Known rows, with every way that one mark hangs from another
regimar{fezi maku reruned{lefo}}: [-7.68 -4.98 -2.95 -4.35  6.00  3.80  0.98 -1.88 -0.21  4.35 -1.18  1.12
  1.81 -3.11 -0.83  0.23  0.14 -3.10  1.88 -2.43]
zele{regimar{maku}}: [-3.71 -4.56 -2.31  0.73  1.29  0.90  0.86 -2.09 -3.48  2.08 -2.12  0.03
  0.02 -7.62 -2.42  1.81 -0.15 -2.33 -1.68 -1.94]
lefo{reruned}: [-1.92 -6.34  1.50  0.92 -2.86  5.17  3.29  4.64  0.11  0.36  3.27 -1.98
 -0.24 -6.09  1.80  4.73 -1.84  0.29 -0.78 -2.49]
mipap{dineb{deto{regimar{fezi maku reruned{lefo}}}}}: [-1.97  4.17 -4.38 -4.05 -0.15 -1.37 -3.94  1.06  3.86  3.92  0.76  1.10
 -2.70 -6.53  2.22  3.67  3.62 -1.65 -1.07 -2.49]
zele{regimar{fezi maku reruned}}: [-4.18 -5.63 -3.12 -2.68  4.45  0.70  3.69 -2.28 -3.82  3.13 -0.62  0.15
  0.26 -6.47 -6.19  0.03  0.84 -4.49  1.45 -3.48]
botek{zele{regimar{reruned}} zikov}: [-2.70  1.66  3.91 -0.76 -1.66 -1.91  3.82  4.34 -6.57 -0.73 -4.61 -4.04
  4.87 -0.17  1.04  5.62 -6.14 -0.88 -1.14 -2.24]
dineb{deto{regimar{fezi reruned}} mipap}: [-2.07  1.88 -1.36 -2.71 -5.65 -3.84 -2.85 -3.02  2.92  5.68  5.10 -3.72
 -4.44 -6.63 -1.43  2.52  2.87 -0.49 -5.47 -5.51]
zikov{regimar{maku}}: [-2.42 -5.02  2.85 -0.36  2.77 -0.76 -1.15  3.55 -0.69  1.48 -2.09  1.57
  2.58 -4.60  0.61  2.23  0.16 -2.21 -1.29 -1.34]
botek{zikov{regimar{maku reruned}}}: [-3.21 -3.34  5.54 -2.66  2.59 -3.27  3.48  6.02 -2.36  0.61 -2.46  1.09
  4.66 -0.23 -0.69  5.35 -3.18 -1.06 -0.16 -2.79]
reruned{regimar{fezi maku}}: [-5.24 -3.08 -1.87 -3.12  2.91  3.98 -0.50 -0.12 -0.14  5.29 -0.69  0.94
  1.83 -3.89  1.65  0.73  0.13 -2.13  0.64 -1.51]
zele{botek{zikov} regimar{maku reruned}}: [-6.83 -2.02  0.65  0.55  0.59 -0.39  7.41 -2.59 -7.60  3.25 -0.69  1.28
 -1.90 -5.40 -7.22  3.22  0.32 -3.87  2.05 -0.56]
mipap{dineb{deto{regimar{maku reruned}}}}: [-1.20  2.94 -2.98 -1.61 -0.89 -1.87 -3.32  2.85  3.88  2.59  2.28  1.11
 -2.35 -6.94  1.47  4.63  2.26 -0.96 -1.92 -2.53]
mipap{dineb}: [-1.53 -0.77 -1.86  0.98  0.21  1.38 -1.16  4.53  0.23  0.21 -0.64  2.33
  1.42 -5.50  3.38  5.41  1.12  1.81 -0.82 -2.16]
zikov{regimar{reruned}}: [-2.03 -4.42  4.25 -0.23  0.11  0.47  0.26  6.34 -1.92 -1.11 -0.25  0.20
  2.25 -3.90  0.55  3.77  1.21 -1.80 -0.60 -1.01]
zikov{regimar{fezi maku reruned{lefo}}}: [-4.12 -4.35  1.40 -5.00  5.11 -0.19 -0.14  2.07 -0.56  2.81 -2.28  1.39
  1.92 -3.09 -0.57  0.58  2.27 -4.36  1.54 -1.33]
ripod{regimar{fezi maku reruned{lefo}}}: [-6.80 -2.10 -5.58 -6.40  0.59  2.09  1.58 -1.98 -0.26  3.66 -2.54 -0.03
  0.02 -4.18 -2.58 -0.75  2.76 -2.39 -3.03 -3.07]
deto{regimar{fezi maku reruned}}: [-3.52 -6.71 -4.34 -5.25  2.80  0.18 -0.88 -2.33 -0.04  3.00  1.85 -0.65
  0.23 -6.52 -2.25  1.57  1.43 -4.33  1.62 -6.04]
botek{zele zikov{regimar{maku reruned}}}: [-2.59  0.20  7.40 -2.66  2.39 -4.18  2.33  7.40 -3.13  0.35 -4.61 -1.92
  6.91  2.37  2.11  4.54 -6.44 -1.99 -0.23 -1.68]
ripod{regimar{maku reruned}}: [-5.85 -3.61 -3.37 -2.87 -0.82  1.53  2.17  0.57 -0.08  1.69 -0.66 -0.08
  0.38 -4.74 -3.11  0.69  0.99 -1.25 -4.57 -2.77]
zikov{regimar{fezi maku}}: [-2.07 -5.36  1.36 -2.60  5.02 -0.95  0.20  2.28 -1.31  3.16 -2.33  1.91
  3.10 -4.38 -1.30  0.57  0.76 -3.35  0.50 -3.21]
zele{regimar{fezi maku}}: [-3.36 -4.86 -3.76 -1.51  3.51  0.66  2.22 -3.34 -4.08  3.70 -2.36  0.41
  0.60 -7.39 -4.38  0.13  0.49 -3.46  0.11 -3.80]

Rows
[-6.54 -2.41 -0.82 -1.67  2.81 -0.60  8.74 -3.87 -8.19  4.95 -0.89  1.63
 -1.35 -5.21 -9.19  1.60  0.93 -5.02  3.77 -2.45] => zele{botek{zikov} regimar{fezi maku reruned}}
[ 0.06  4.34 -2.89 -0.03 -3.82 -1.20 -4.35  3.29  2.74  1.76  1.27  0.56
 -2.06 -7.63  3.74  5.76  2.56  0.66 -3.27 -2.77] => mipap{dineb{deto{regimar}}}
[-1.94 -0.09 -0.68  0.48 -0.51  1.48  0.47  0.54 -5.64  1.21 -4.13 -3.60
  3.29 -4.60  1.25  1.56 -2.71 -2.18 -1.09 -2.55] => botek{zele{regimar{fezi}}}
[-5.55 -3.87 -4.87 -5.06  1.50  1.35  3.48 -0.70 -0.74  3.34 -0.89  0.28
  0.89 -4.55 -5.08 -0.93  1.58 -2.39 -2.82 -4.66] => ripod{regimar{fezi maku reruned}}
[-2.33  2.10 -0.23 -0.96 -7.43 -3.67 -3.91 -2.00  3.44  4.35  5.32 -4.01
 -4.84 -6.79  0.09  3.79  2.40  0.40 -6.89 -4.03] => dineb{deto{regimar{reruned}} mipap}
[-6.67 -0.64  3.04 -1.31  1.00  0.39  4.51  0.32 -5.42  3.72 -2.31  2.33
  0.47 -2.54 -1.99  3.54  1.11 -2.78  2.38 -0.46] => zele{botek{zikov{regimar{fezi maku reruned{lefo}}}}}
[-2.12  2.24  3.30  0.15 -2.46 -2.00  2.59  3.49 -6.72 -0.26 -5.90 -3.84
  5.17 -0.93  2.47  5.74 -6.44 -0.10 -2.23 -2.48] => botek{zele{regimar} zikov}
[-2.61  1.71 -1.30 -1.05 -5.34 -4.66 -5.05 -4.28  4.39  6.41  3.87 -2.93
 -4.63 -7.36  0.16  2.62  1.56  0.03 -7.40 -4.28] => dineb{deto{regimar{maku}} mipap}
[-2.86 -5.46  0.22 -4.06  0.55  4.71  3.13  2.88  1.65  4.42  3.36 -1.22
 -1.04 -5.02  0.83  1.79 -0.47 -2.60  1.74 -1.72] => lefo{reruned{regimar{fezi maku}}}
[-1.40  2.47 -1.92 -1.81 -6.38 -3.88 -4.06 -3.84  2.74  6.20  3.77 -3.54
 -4.16 -7.36 -0.03  2.60  2.61  0.29 -6.61 -5.78] => dineb{deto{regimar{fezi}} mipap}
[-5.97 -0.35 -3.29 -2.86 -5.31  3.56  0.17  1.02 -1.07  0.03 -2.24 -1.46
 -0.55 -4.63  1.13  2.55  2.78  0.23 -5.51 -1.21] => ripod{regimar{reruned{lefo}}}
[-2.99  0.78 -1.95 -3.75 -2.72 -4.82 -2.81 -4.42  4.10  7.26  5.05 -2.88
 -4.38 -6.49 -2.85  1.09  2.35 -1.67 -4.91 -5.53] => dineb{deto{regimar{fezi maku reruned}} mipap}
[-7.62  0.14 -1.35 -2.92 -0.72  5.38 -4.71 -0.77  1.22  4.14 -3.10  0.12
 -0.09 -3.50  7.52  2.62  1.34 -1.06 -1.60  2.83] => reruned{lefo regimar{maku}}
[-2.19  4.44 -3.41 -2.65 -1.59 -1.26 -4.78  1.88  4.27  2.84  0.92  0.84
 -3.04 -6.66  3.47  4.73  3.23 -0.94 -2.15 -1.29] => mipap{dineb{deto{regimar{maku reruned{lefo}}}}}
[-5.92  0.11  3.53 -0.54 -1.26  1.14  4.47  1.44 -6.37  2.52 -2.21  1.63
  0.49 -2.63 -0.86  4.61  1.53 -1.85  1.91 -0.46] => zele{botek{zikov{regimar{fezi reruned{lefo}}}}}
[-5.83 -3.27 -3.73  1.14  2.01  2.28  4.65 -6.49 -7.15  5.65 -1.07  1.87
 -2.84 -9.12 -7.11 -0.57  3.19 -4.92  2.16 -1.63] => zele{botek regimar{fezi maku}}
[-5.07 -1.11  4.92  1.92 -2.02  0.65  5.13  3.19 -6.31  1.17 -0.77  1.62
  0.78 -3.10 -1.62  5.53  0.32 -1.13  0.98 -0.50] => zele{botek{zikov{regimar{reruned}}}}
[-3.38  0.29  2.04 -3.53  3.03 -3.06  4.94  1.92 -5.81  2.19 -4.85 -2.86
  5.34  0.10 -1.92  2.93 -6.19 -2.97  0.89 -3.69] => botek{zele{regimar{fezi maku reruned}} zikov}
[-4.26  2.59 -1.28 -3.05 -5.21 -4.03 -5.39 -4.36  4.98  6.16  3.91 -3.35
 -5.57 -6.34  0.78  2.55  2.78 -0.77 -6.50 -2.76] => dineb{deto{regimar{maku reruned{lefo}}} mipap}
